What can hang from each mark:
M: F H
X: B D V
H: T
C: M X
T: D F H S
D: M T

Known rows, with every way that one mark hangs from another:
X(V): 0.566  -2.765  -0.309  0.598  0.180  -1.398  1.703  0.091  -0.731  0.395  0.456  0.875  -2.456  1.401  1.542  1.454  -0.120  -0.825
X(B D(M T) V): 0.576  1.686  0.072  0.999  0.945  -1.485  -4.250  -0.639  -0.860  0.824  0.564  2.429  0.626  -0.994  1.221  2.697  -5.208  -1.826
H(T(D F S)): -1.544  -0.922  -1.591  -0.586  -1.898  -0.603  2.230  0.070  0.192  1.951  -1.621  -0.330  2.113  2.089  1.363  0.240  0.464  -0.064
T(H): 0.715  -4.691  0.361  0.604  -0.538  -1.229  2.482  -0.103  -0.023  0.949  0.017  -0.124  -1.915  1.641  0.814  0.482  0.448  -0.520
M(F H): 0.056  -5.438  -1.623  0.522  1.035  -1.864  0.141  -0.546  -0.855  0.774  -1.013  -0.171  -1.538  1.777  0.958  -0.578  -0.465  -0.284
C(X): -0.624  -2.988  0.643  0.804  0.004  -1.582  0.245  0.443  -0.628  0.012  0.446  0.291  -1.941  1.693  1.302  -0.110  1.156  -0.510
M(H): 0.549  -5.210  -0.764  0.706  0.522  -1.751  1.024  -0.180  -0.508  0.722  -0.054  0.146  -2.341  1.962  0.829  0.195  0.792  -0.321
X(D(T)): -1.052  -1.253  0.530  1.500  -0.027  -1.412  -0.788  0.098  -0.657  0.859  0.182  0.785  -2.009  0.435  1.171  1.584  -0.721  -1.285
D(M(F) T(H S)): 0.317  -2.465  -1.352  0.769  -0.471  -0.938  -1.718  -0.874  -0.262  3.169  -0.700  0.111  1.492  -0.136  0.197  0.297  -2.006  -1.139
H(T): -0.147  -3.878  0.419  1.054  -0.017  -1.523  1.160  0.865  -0.773  -0.178  -0.083  0.230  -1.510  2.020  1.380  1.663  -0.361  -0.647
M(F H(T(S))): -0.014  -5.398  -2.611  0.102  0.880  -1.643  0.160  -0.238  -0.771  1.029  -2.256  -0.361  1.431  2.082  1.242  -0.201  -0.738  -0.057
D(M(F) T): -0.434  -1.558  -0.373  1.647  0.182  -1.450  -3.091  -0.197  -1.083  1.768  0.526  0.596  -1.093  0.044  0.445  1.081  -2.545  -1.447
H(T(D(M) S)): -1.365  -1.225  -1.220  0.441  -1.117  -0.961  -0.463  0.035  0.012  2.484  -0.306  0.453  1.531  1.233  0.677  1.313  -0.497  -1.175
H(T(D(M) F S)): -1.067  0.419  -1.497  -0.382  -1.840  -0.615  0.168  -0.257  0.192  2.670  -1.074  0.198  2.784  1.291  0.864  0.766  -1.190  -0.597
T(F H S): 0.998  -2.652  -1.173  -0.611  -1.783  -0.548  3.546  -0.561  0.473  2.133  -1.343  -0.598  0.648  1.659  1.044  -0.551  0.588  0.242
M(H(T(D F))): -0.652  -3.007  -1.199  -0.559  -0.454  -1.237  1.200  -0.377  -0.134  1.163  -1.809  -0.175  1.764  2.238  0.979  -0.077  -0.132  -0.117
T(D(M(F)) H S): -1.088  -2.279  -2.165  -0.189  -1.169  -0.754  0.052  -1.232  0.414  3.658  -1.135  -0.137  1.915  0.599  0.232  -0.630  -0.925  -1.001
C(M(F H) X(D)): -0.565  -2.572  -1.591  -0.134  2.168  -2.578  -4.169  -1.228  -1.041  -0.601  -1.977  0.479  1.756  0.733  1.118  -1.815  -1.325  -0.998
C(M(H(T(D F))) X): -0.647  -1.615  -1.268  -1.083  0.326  -1.928  -2.313  -0.691  -0.387  -0.069  -1.998  0.049  4.572  1.753  0.825  -1.475  0.017  -0.422

Rows:
1.358  -2.245  -1.814  -0.331  -0.254  -1.177  -0.477  -0.569  -0.267  1.873  -1.644  0.163  2.592  1.545  0.804  0.450  -1.794  -0.133 -> D(M(H(T(F S))))
0.408  0.942  -0.437  -0.274  1.683  -2.232  -4.000  -0.659  -0.898  -1.547  -0.442  1.954  1.960  0.055  1.823  0.334  -3.053  -1.200 -> C(M X(B D V))
-1.944  -1.388  -2.100  0.275  -0.632  -1.057  -1.329  -0.288  -0.320  2.524  -1.230  0.181  2.328  1.052  0.802  0.582  -1.733  -1.079 -> H(T(D(M(F)) S))
0.942  -3.923  -0.713  -0.166  0.209  -1.497  1.135  -0.085  -0.589  0.186  -1.622  -0.116  0.668  2.288  1.246  0.328  -0.886  0.185 -> M(H(T(F)))
0.731  -2.716  -1.587  1.035  0.120  -1.363  -2.207  -0.627  -0.407  2.868  0.141  0.618  0.284  0.445  0.061  0.767  -0.467  -0.998 -> D(M(H) T(S))
1.069  -1.095  -1.880  0.221  -0.575  -1.018  -1.733  -0.913  -0.249  3.050  -0.629  0.353  1.522  0.486  0.248  0.179  -1.060  -0.444 -> D(M(H) T(F S))
0.859  3.683  -1.491  -0.226  -0.269  -0.828  -3.201  -1.106  -0.353  1.980  -0.789  1.936  3.143  -0.903  1.396  1.707  -5.094  -0.996 -> X(B D(M T(F S)) V)
0.076  -0.074  -1.422  0.461  0.181  -1.107  -3.860  -1.305  -0.171  2.397  -1.376  0.956  3.179  -1.012  0.642  0.559  -5.062  -1.153 -> X(B D(M(F) T(H S)))
0.737  -1.613  -1.084  -0.438  2.248  -2.442  -3.159  -1.215  -0.899  -0.823  -1.250  1.440  1.714  0.568  1.373  -0.495  -0.891  -1.311 -> C(M(H) X(D V))
0.854  -3.527  -1.952  -0.537  -0.294  -1.190  1.668  -0.219  -0.268  1.160  -2.151  -0.333  1.940  2.319  1.286  -0.024  -0.135  0.415 -> M(H(T(F S)))
0.345  -0.463  -0.370  0.245  0.884  -1.552  -0.456  -0.382  -0.623  -0.327  -0.210  1.733  -0.790  0.561  1.990  1.735  -3.227  -0.904 -> X(B D V)
1.057  -0.072  -2.310  -1.650  1.430  -1.876  -2.488  -1.287  -0.651  -0.354  -3.307  0.988  5.952  0.895  1.865  -0.749  -1.813  -0.553 -> C(M(H(T(F S))) X(D V))
0.584  -1.388  -0.008  0.071  0.912  -1.658  -1.010  0.024  -0.814  -0.728  0.355  1.417  0.020  1.060  1.860  0.517  -1.617  -0.430 -> C(X(B V))
-0.992  0.056  -0.227  0.026  -1.303  -0.903  -0.363  -0.130  -0.152  1.654  -0.559  0.405  1.561  1.267  0.789  1.117  -1.917  -0.953 -> H(T(D(M) F))
-0.109  1.196  -0.640  0.025  1.813  -1.825  -4.789  -1.056  -1.077  -0.133  -0.859  2.047  2.054  -0.481  1.794  0.431  -5.570  -1.351 -> C(X(B D(M(F)) V))
-0.777  -2.642  -2.500  -0.970  -0.971  -0.920  1.684  -0.530  0.195  2.103  -2.373  -0.396  2.986  2.290  1.037  -0.461  0.592  0.202 -> M(H(T(D F S)))
-1.002  -2.673  -0.866  0.231  -0.634  -1.068  -0.527  -1.107  0.090  2.666  -0.572  0.051  0.681  0.582  0.172  -0.221  -1.655  -1.270 -> T(D(M(F)) H)
-0.656  -1.720  -1.668  -1.031  -2.424  -0.305  3.565  -0.861  0.945  3.110  -1.483  -0.624  1.766  1.644  0.767  -0.948  1.324  0.064 -> T(D F H S)
0.691  -1.882  -0.880  -0.077  -1.770  -0.473  1.882  -0.502  0.262  2.593  -1.078  -0.405  1.248  0.898  0.758  -0.022  0.281  -0.047 -> D(T(F H S))
1.740  2.534  -1.201  -0.676  -0.423  -0.618  -2.259  -1.640  0.156  2.365  -1.416  1.628  4.439  -1.134  1.110  1.312  -5.274  -0.973 -> X(B D(M T(F H S)) V)
0.882  -1.574  -0.641  0.605  1.299  -1.925  -3.221  -0.972  -0.434  0.715  -0.239  1.505  -0.004  0.324  0.767  0.937  -3.941  -0.986 -> X(B D(M(H)))
0.953  1.765  -0.764  -0.206  -1.002  -0.663  -2.390  -1.297  0.346  2.552  -1.204  0.967  3.621  -0.764  0.677  0.730  -4.505  -0.700 -> X(B D(M T(F H S)))
